Every row comes from one small tree of marks. Brackets hold a mark, then the marks that hang from it, in alphabetical order. Every link used is in the known rows. Which tree was each row made from?
Known rows
(T (B L)): [  2  -8   1   4 -17 -16  -6   0  -7 -19  15   0   5  30   3 -20   4 -24
  -3  -5   5   1  17  -7  -8   8   7  61   9  10 -20   0   8   0   8 -12
  -4 -16   6   7  10  16  -2   2  12   2  -5  -5 -17  -6   5   4 -11   6
   9   8   4  -9]
(K (V B)): [ -7 -31   1  27   7   4  -4 -12  -9 -22   9 -12  12  -1  -7  27  -3  -6
   7 -10   3   3 -11  -1  58   8  -7  40 -18 -13  -7 -13  24  -1  10   4
   2   3  -7  -9   1 -19  24 -11   7  14 -11   5  47 -15   7  13   4 -44
 -15   2   3   8]
(V F): [ 11  19   4  -3  22   2   8  -1  -4  33  -3  37   8 -23  23 -10 -12   8
  12  -5   9  -6  18   1   9  -2   1 -13   2  -3 -10  -4 -12 -13 -13   1
  13   5  14 -18   0  -3   6 -22   6  -1  -3  12  20 -18  -5   9   6 -43
  -5  11   7  -1]
(F (T (B L (V K)))): [ -2  19  -2  -6  -9   4  -7  15   1 -12   8 -20  -7  23 -12   4   3 -16
  -8   1 -10   5   9   2 -19 -10   1   5   3  11   9  -6   7   2  -9 -15
 -11 -28   3  11   2  42 -23  16 -14  -2  -5 -13 -10  35  -9  46  -6  14
  10   6  -8  -2]
(K V): [-12 -17  13  12  20   2  -3 -15 -17   0  23   1  14  17   4   3  -1 -19
  11 -12   8   2  -6  -6  55   7  -1   2  -2 -16 -12 -16  28  -2   3  -4
   9   1  -3   0  -5  -9   5   3   9  15 -15  -6  43 -17  -1  10   9 -46
 -13   2   2   8]
(K (V B (F T))): [ -5 -12  -7  17  20   3 -10  -9  -2 -16 -12  13   8 -31  -9  25  -7   9
  13  -2  -4   3  -5   4  64  -6 -11  33 -15  -5 -12  -8  -2  -8 -10   1
   4  -6   3 -15   0  -1  13 -35  -4   9 -11  11  62   2 -11  48   5 -47
 -12   5  -3  11]
(G W): [ 15  -7   1  -1  -5  -8  23   3 -12  15  10 -30   7   4  28 -14  -8 -15
   3  -5  -2  -1  11 -18  -3  29   3   2   1   2  -4  -8  30  12  -8  -6
  21  -3  13 -14   2   8 -20  12  11  17   1 -21  -7 -15  -4  10  34 -37
  -4   4  16   4]
(W L): [  4  -7  13   5   3 -38  19   2 -13   9   2   1   5  23   6 -23  10  -1
  18  -8  18   1  27 -11  -2  13  -3 -26 -13  -6 -20 -10  17  -3  -1  -3
   4  16  -5   1  -6 -15 -38   3   7   3   2 -12  22 -37   0   6  10  23
   8   3  22 -12]
(T (B (L Y))): [  6 -26  -2 -12 -17 -15  -4   6  -7 -19  11  -8  -3   7  -2 -10   4 -15
  -5   2  -1   5   3  -5   9  12  -7  59   4   9  -8   2   7  -6  12   2
  -6  -8  -8  16  17  10  -8   6   7   0   0 -12 -19  -4  16  -9  -5   6
  -3   1   4 -13]
(W (L Y)): [ 11 -32   6 -19  -1 -36  24   9 -15  10  -1  -7  -3  -5   2 -10   7   8
  12  -1  12   3  10 -12  18  20 -17 -26 -21  -6  -7  -8  15 -12   4  12
   2  23 -20   9   3 -25 -47   8  -1   0   7 -14  19 -33  16 -10  18  23
  -7  -3  25 -15]
(T (B (V F))): [ -1  13  -3  -1 -11  31 -12   1   1  11   8  28   1 -27  -3  -6  -3  -9
   8   2  10   0  10  -4 -16   3   2  37  -6  12   9  -8 -16  -5   3  -3
   3 -12  17  -1  10  12  -3 -15  11  -7   4  13 -17  -4  -2 -22  -9 -35
  -5   8  -5  -7]
(B L V): [-11   6   9   2   2   6  -2  -4  -5  23  11  16  -4  32  -8 -14   5  -3
   7  -9   8  10 -21   0 -33  -1  15 -58  18 -13  -7  -7  -2  -5  11  -1
   5   0  -3   4 -23 -24  21  16  10  -2   4   6 -12  12   8 -18  -3  44
   3   9  -7   3]
(F (T (B (V K)))): [  2  16  -1  -4  -8  16  -1  10   0  -3  11 -25  -8   2  -5  13   1 -19
 -10   2  -8   1  16   2 -13  -6  -4  16 -10  14  23  -8  11   4  -9 -12
  -6 -28   4   6  13  49 -28  11 -15  -2  -7 -12  -3  25 -10  47  -3 -28
   3   5  -2   2]
(T B): [  9  -8   2   4 -16  -1   2   2  -9  -9  20  -6   6   4   8  -8   3 -27
  -3  -4   8  -2  28  -5  -1  12  -2  72  -6  11  -1  -6  14   0   8 -11
  -1 -15   9   4  21  26  -9  -2  10   2  -8  -9  -8 -17   3   3  -7 -45
   0   5  10  -7]
(B L T): [-13  -6  15   4   6 -20   0  -6   0   5  13   8   4  40   6 -17   8  -6
  -4  -6  10  -5   0   2 -19  -4  13 -36   6 -16 -18  13   5  -3   2 -17
   2   0 -13   6 -16  -2  24  16   8  10  -5  -5 -12 -12   8 -40  -5  36
  18 -13  -4   6]
(F T): [ 13  -1   6  -7   8 -22  18   7 -16  19  14 -12  -4  13  13   3   7 -18
  -1  -6  -4   1  17   2   3   0  -4 -11   1  -2  -2 -10  15 -13 -12 -14
   4 -18   2   9   6  37 -17   5 -17   8 -12 -22  34   9  -6  74   4 -31
   2   8  14   9]
(L W Y): [ 17 -41  -7 -23  -4  -9  31 -20 -17  11   7 -38  -4 -15  12   1  20  -5
  -9   9 -17  -7 -26  -1  28  29 -17  -4  16  -6  21  -3  22  18  21  35
   3  45  -7  29  22 -27 -19  14 -19   2   5 -24   8 -20   5  -9  -5 -39
 -27 -13  24   2]
(T (B (L Y) V)): [ -3 -21  -3 -14 -24  10  -8   6  -1  -7  15   4  -9  -3 -14  -4   5 -13
  -3   2   2  10 -16  -4 -13   8  -3  30   4   5   7  -3  -3  -9  19   5
  -9  -7  -6  20   6  -2  -4  10   7  -7   8  -2 -34   7  15 -35  -8  17
  -7   0  -5 -12]
(V (F (T B)) K): [ 12  52  -3  -7  16  16  -3  14   8   0 -16  -9   4 -22  10  13 -21   9
  -7   8  -7 -11  36   5  12 -17  -6   6  -7  19  16   3 -10   9 -32  -4
   1 -11  14 -19  14  44 -29  -8 -15  -7  -6   4   7  15 -23  54  10 -41
   1   7  -2  -4]
(G (W (L Y))): [ 17 -31  -3 -17 -14 -30  27  12 -14   7  -2 -34   0  -9  12 -20  -1   3
  11   2   3   4   8 -27   9  41 -12 -16 -16   2  -5  -6  27   3  -5   6
  12  15  -6  -4  -1 -11 -62  13   8  10  10 -23  -4 -30   5  -9  45  11
  -9  -4  25 -12]

Write each row's tree
[ -3  -6  -7 -17 -16  15 -16   3   3   1   2  28  -6 -21 -13  -9  -1   1
   3   6   3   8 -12  -2  -7   0  -3  24   3   9   3   4 -21 -13   7   9
  -6  -3   2   9   4  -6  -3  -5   9 -12   9  10 -30   9   9 -36  -7  17
  -9   3 -11 -10]  (T (B (L Y) (V F)))
[  9  53  -4  -5  16   9 -10  13  11  -9 -20  -4   2  -6   6   7 -20  12
  -6   8 -10  -7  30   5   5 -22  -1   0   5  17   4   9 -13   7 -30  -6
  -2 -10  12 -17   6  36 -26  -5 -13  -9  -3   4   3  21 -21  51   9 -10
   6   8  -6  -5]  (V (F (T (B L))) K)
[ -3   2  -2  -6 -14  -7  -5   8  -5  -5  17  -3  -8  22 -13  -9  13 -21
  -1  -2  -5   9   4  -1 -23  -4   1  20   7   8  -4  -5   1 -11  -4 -18
  -7 -34   3  19   2  37 -17   6 -10  -2  -5 -14  -3  27  -6  46 -12  13
  10   6  -4  -2]  (F (T (B L V)))
[  0  34  -5  22  12  15 -10   5  31 -22 -39  -7   4 -19   3  31 -26  42
 -13   8  -2 -15   9  10   1 -23   5 -13 -17   1  10  22 -23  13 -10   7
  -8  19  -5 -34  -5 -18  39 -17   1  -4   3  28  -7   0  -2 -27   3  19
   7 -11 -13   5]  (V (B L T) F K)
[  4 -20  -9   1   4  -5  -3   4  18  -9 -32  22  -5 -46   1  22  -8  36
  -3   7  -2  -6 -15   8  12  -9  -8  10 -17  -3  -3  18 -32 -14   4  14
  -3  15 -15 -12  -2 -30  40 -28   4  -3   9  24   3 -10  15 -42   1  19
  -3 -13  -6   3]  (V (B (L Y) T) F)
[  1 -47 -11   8 -17 -16  13 -14   9 -27 -15 -30  -7  -6  -1  21  17  14
 -17   9 -16  -6 -31   7   6   9  -7  22  -5  -9   7  13   6  14  28  22
 -10  29 -20  14   8 -34  32   2  -8   5   7  -6  -6 -12  15 -39 -14  24
  -2 -25   7   6]  (V (B (L W Y) T))
[ -9  27   1  -7  13   5 -10   1   2  30  -6  42  -6   4  -9 -15   2  12
  14  -3  -1  10 -15   6 -29 -16  11 -68  22  -8 -12  -2 -26 -17 -11  -5
   7  -9   7  -1 -24  -7   8  -5  -3 -10   7  12   3  29  -8  20  -2  40
   5  12 -14   5]  (B L (V (F T)))
[ -1  34  -1   1  -4  44 -12   3  10   4   0   6   0 -26  -4   8 -14  -2
  -2   4   6  -5  16   0 -12  -6   2  21 -10  16  26  -5  -9   8  -1   1
  -4  -4  16 -12   9  13  -9  -2   8  -9   2  15 -25   3  -7 -21  -2 -34
  -5   5  -8  -9]  (T (B (V F K)))
[ -3 -23   1  22  -9 -17   4  -1  10 -21  -7 -10   0  10   0  17   5   7
  -8  -3   5  -6  -5   4 -10  -2   4  19 -15 -11  -7  10   1   0  17  -3
  -6   1 -14  -5  -4 -16  44  -6   7   7  -1   5  -1 -10  15 -25  -9  25
  11 -11  -1   8]  (V (B L T))
[ 13   5 -15  10   7 -22  -1   7   9 -10 -33  18  -3 -20   5  15  -4  26
   6  -1 -10   3   2  11   6 -14  -5  19  -1   4 -19   5 -26 -16 -10  -1
   1  -9   6 -15  -3   0  23 -37 -10  -3  -2  14  30  16  -5  61  -4  14
   9  12  -1   8]  (V (B L) (F T))
[ -8  36   0   2  -7  29 -22   4   9  -9  -5  10   2   0 -10  -6 -11   3
  -2   4   4   0   5   1 -20 -14  10   9   5  11   6   4 -15   5   0   0
  -4  -3  12  -9  -3   5   0   1   9 -12   5  17 -35  13  -6 -23  -5  16
   3   8 -15 -10]  (T (B L (V F K)))
[ -2  20   3   4 -13  37  -7   4   4  -6  14 -18  -1  -2  -4  13  -8 -18
  -8   1   7  -3  14  -4 -18   1   2  28 -11  13  29  -7  11  17   7   2
  -9  -9   7  -1  12  17  -9  16   7  -4  -1   2 -29   2  -2 -17  -2 -30
  -6   4  -4  -5]  (T (B (V K)))
[  9 -33  -4 -16  -3 -28  17 -16 -14  -2   2 -23  -3  25   3 -14  17  -2
  -6   5 -19   1 -30   2  12  17  -5 -22  34 -12  -6   3  14  11  18  24
   0  33  -9  25   6 -34  -4  18 -12   1   8 -18  -2  -6   6  -7  -6  25
  -8  -8  12  -1]  (B (L W Y))
[-27  -2  14   2   0  10  -8  -7   7  20  16  20  -3  26 -10 -11   9  -1
   0  -4  13   3 -23   3 -44  -8  15 -74   6 -20   2   7  -9  -3   9 -12
   2   0 -11   7 -28 -19  30  21  10   0   6   6 -29   4   9 -68  -9  52
  12 -11 -16   7]  (B L T V)
[-20  28  16   4  10  49   3  -1  16  24  11 -17  -1  -2  -1  18  -7   2
 -12   3  14 -11  -3   5 -29 -13  12 -79 -19 -10  42   3   5  15   2  -4
  -2   8  -8  -9 -14  -5  13  31   3   0   1   5 -25   1   0 -67   4  -8
  -1 -16 -12   9]  (B T (V K))
[  4  -2  -7  17   6   8   2  -2  16   3 -21  23   4 -51  12  24  -9  25
   0   3   7 -11   8   8   5  -8  -5  27 -29  -2   2   9 -24  -7  -2   1
   2  10   4 -24   3 -11  41 -37   7   2   0  25  12 -24   4 -26  -5 -32
   2  -8  -1   6]  (V (B T) F)
[ -4  -6 -10 -21   3  11  -1 -20  -1  22 -15  20  -9 -17 -11 -14  12  22
   7   8 -14   4 -49   4  -7   4  -2 -64  35 -11   7   3 -22   3  12  32
   4  38   1  18 -11 -53   2   2  -7 -14  21   7 -14  10   0 -39  -9  37
 -16  -5  -5  -3]  (B (L W Y) (V F))
[  6  -4  -2  -7 -12 -27   0  11 -10 -13  10  -8  -3  27  -2 -12  11 -25
  -4  -2  -6   6  17  -1  -5  -2   0  40   9  12 -17  -2  10  -7  -9 -24
  -5 -34   2  16  10  49 -22   2 -12   3 -11 -22   7  16  -4  65  -8   3
  14   7   5  -2]  (F (T (B L)))
[-11 -11   4   7  -4 -22   6 -25  -4  -7  10 -11   7  43   5 -26  26  -7
 -10   1  -6  -9 -17   3 -19   1  11 -35  25 -16 -12  14   9  22  11  -3
   3  25  -2  18  -9 -16  14  20  -5   7   0 -13 -18 -16  -4 -40 -20  33
  16 -22   4   8]  (B (L W) T)
[ -9  52   4  -6  21  21 -10  10  12  20 -16  13  -5   9  -8   2 -13  21
   3   3  -4   5  -9   8 -24 -24  12 -89  17  -4   9   2 -19   1 -18   2
   2   0   5 -14 -24  -5  -1   8 -10 -12   8  17  -5  39 -14  18   9  42
   5  10 -21   2]  (B L (V (F T) K))
[-10  -9  -7  19  17  -9 -17  -6   0 -23 -17  20   8  -6 -15  19  -6  11
  14  -4  -8   7 -16   4  56  -9  -5  21  -2  -7 -25  -3  -9 -12 -11   0
   4  -5   2 -12 -10  -8  19 -30  -4   8  -9  13  51   9  -8  46   2  -5
  -4   5 -11  11]  (K (V (B L) (F T)))
